What can hang from each mark
q818: q146
q56: q790
q146: q45 q790 q924
q237: q787 q924
q924: q237
q482: q321 q709 q790
q321: q146
q45: q237

In the rows, 128 means zero.
Known rows, with every way that one mark hangs from another
q818[q146]: [137 160 191 174 114 135 143 110 146 129 150 101  76 142 118 169 137  90
 122  88]
q146[q45 q790 q924[q237[q787]]]: [ 86  74  99 114 124 140 111 137 171 158  94 129 140  88 143 111 174 173
 132 114]
q482[q321[q146[q45 q924[q237]]] q709 q790]: [187 149  51  84 113 128  81 147  83  98 188 130 144 153  89  90  96 121
 133 167]
q482[q321[q146] q790]: [191 227 134 185 124 108 149 124  95  76 159 109 107 170 112 128  71  83
 113 122]
q924[q237]: [126 159 146 160 123 122 143 104 144 112 140  99  84 148 152 105 138 102
 121 100]
q56[q790]: [ 94 210 162 177 115  92 164 101 117  91 122 112  50 163 118 132 109  78
 145  88]
q924[q237[q787]]: [112 146 132 157 147 124 140 123 141 117 134 102 115 135 173  89 145 144
  94 115]
q482[q709 q790]: [168 203 149 164 131  65 133 112  84  83 135  69  75 156  87 138 111  75
 121 110]
q818[q146[q45 q790 q924[q237[q787]]]]: [ 88  60 122 109 120 170  97 136 180 184 114 137 142  87 128 139 187 184
 131 117]
q45[q237[q924]]: [ 95 151 145 134 151 108 146  89 135 116 121 138 115 140 163  97 130 120
 114 120]
q818[q146[q45]]: [116 116 182 136 109 142 150 123 129 143 160 104  90 141  99 169 154  94
 142  94]
q321[q146[q45 q790 q924[q237[q787]]]]: [132  77  93 119 124 179 113 155 163 140 117 149 153 110 151 109 145 180
 130 133]
q482[q321 q709 q790]: [171 231 134 168 133  49 117 117  68  88 140  75  92 148  89 128  86  65
 112 125]
q321[q146]: [179 176 164 184 117 146 158 131 133  81 153 112  88 166 139 140  95  89
 123 101]
q321[q146[q45 q790 q924[q237]]]: [147  89 102 122 101 175 115 143 167 130 128 145 121 122 124 133 138 142
 155 119]
q146[q45[q237] q790 q924]: [ 93  87 119 109 106 118 135 109 148 152  89 130 127  94 116 154 164 127
 155 106]
q45[q237[q787 q924]]: [ 80 138 131 129 175 108 146 100 135 123 115 141 144 134 188  81 142 164
  92 137]
q482[q321[q146[q45 q924]] q709 q790]: [195 166  75 107 112 114  98 150  73  88 175 122 132 149  75 125  84  94
 139 141]
q146[q45 q790 q924]: [114 109 132 136  94 124 122 121 158 141  85 117  94  90 103 164 152 108
 163  78]

Rows
[152 137 132 110 140 114 101 143 101 125 116 157 146 126 123 120  77 123
 136 181] -> q482[q321[q146[q45[q237[q924]] q790]] q709]
[ 84  52 130  98 126 151 122 126 157 192 102 137 163  85 122 162 183 174
 127 128] -> q818[q146[q45[q237[q787]] q790 q924]]
[103  66 140 104 104 146 124 112 156 180 116 137 128  96  99 180 177 137
 151 109] -> q818[q146[q45[q237] q790 q924]]
[211 173 119 172  97 126  79 146 129 102 112 130 105 114 115 156  64  92
 136 128] -> q482[q321[q146[q790 q924]] q709]
[ 98  73 121  80 108 155 134 107 138 164 164 135 136 119 108 151 175 127
 141 111] -> q818[q146[q45[q237] q924]]
[201 159  93 151 100 141  63 142 142 111 126 137 119 121 131 119  80 117
 131 150] -> q482[q321[q146[q790 q924[q237]]] q709]
[ 62  80 147  83 167 144 136 119 130 164 146 150 162 128 151 109 169 177
 107 150] -> q818[q146[q45[q237[q787 q924]]]]
[215 196 164 196 109 109 109 145 111  93 111 107  92 137 114 162  54  76
 133 136] -> q482[q321[q146[q790]] q709]
[187 162 157 159 106 118 114 160  98 112 118 109 109 133  94 161  72  83
 146 144] -> q482[q321[q146[q45 q790]] q709]
[184 196 166 214 109 125 131 137 138 102 105 117  93 133 134 161  70  89
 130 113] -> q482[q321[q146[q790]]]
[103  91 137 117 166 149 141 143 141 138  97 165 169 126 162 112 125 180
 122 159] -> q321[q146[q45[q237[q787 q924]] q790]]
[ 59  90 140 108 168 108 139 123 142 157  72 144 156 100 154 109 152 172
 120 141] -> q146[q45[q237[q787 q924]] q790]
[ 80  74  86  83 134 129 147 117 125 146 129 129 162 111 147 105 172 156
 119 121] -> q146[q45[q237[q787]] q924]
[150 143  63  92 119 121 138 129  87 111 171 146 170 149  98 114 107 120
 132 147] -> q482[q321[q146[q45[q237] q924]] q790]
[ 76 108 152 117 143 106 141 108 145 148  78 142 128 111 132 126 146 136
 147 126] -> q146[q45[q237[q924]] q790]
[120 104 148 118 140 146 140 129 141 128 103 162 137 136 142 128 120 145
 144 144] -> q321[q146[q45[q237[q924]] q790]]
[ 76 113 134  94 149 113 155 103 124 130 129 145 129 135 142 101 149 125
 128 126] -> q146[q45[q237[q924]]]
[102  98 120  89 170 154 153 141 118 122 147 166 177 152 176  83 130 170
 107 163] -> q321[q146[q45[q237[q787 q924]]]]
[160 121 129 124 138 111 126 164  83 136 114 120 167 125 132 129  91 138
 115 185] -> q482[q321[q146[q45[q237[q787]] q790]] q709]
[139 153  99 116 154 107 165 142  70 112 162 123 186 157 131 104 105 142
 105 171] -> q482[q321[q146[q45[q237[q787]]]] q790]
[ 83  59 110  77 131 156 132 125 137 169 157 139 165 107 132 134 185 165
 117 126] -> q818[q146[q45[q237[q787]] q924]]
[ 93  67 100  86 128 171 106 132 158 170 172 138 146 112 138 112 187 172
 121 123] -> q818[q146[q45 q924[q237[q787]]]]
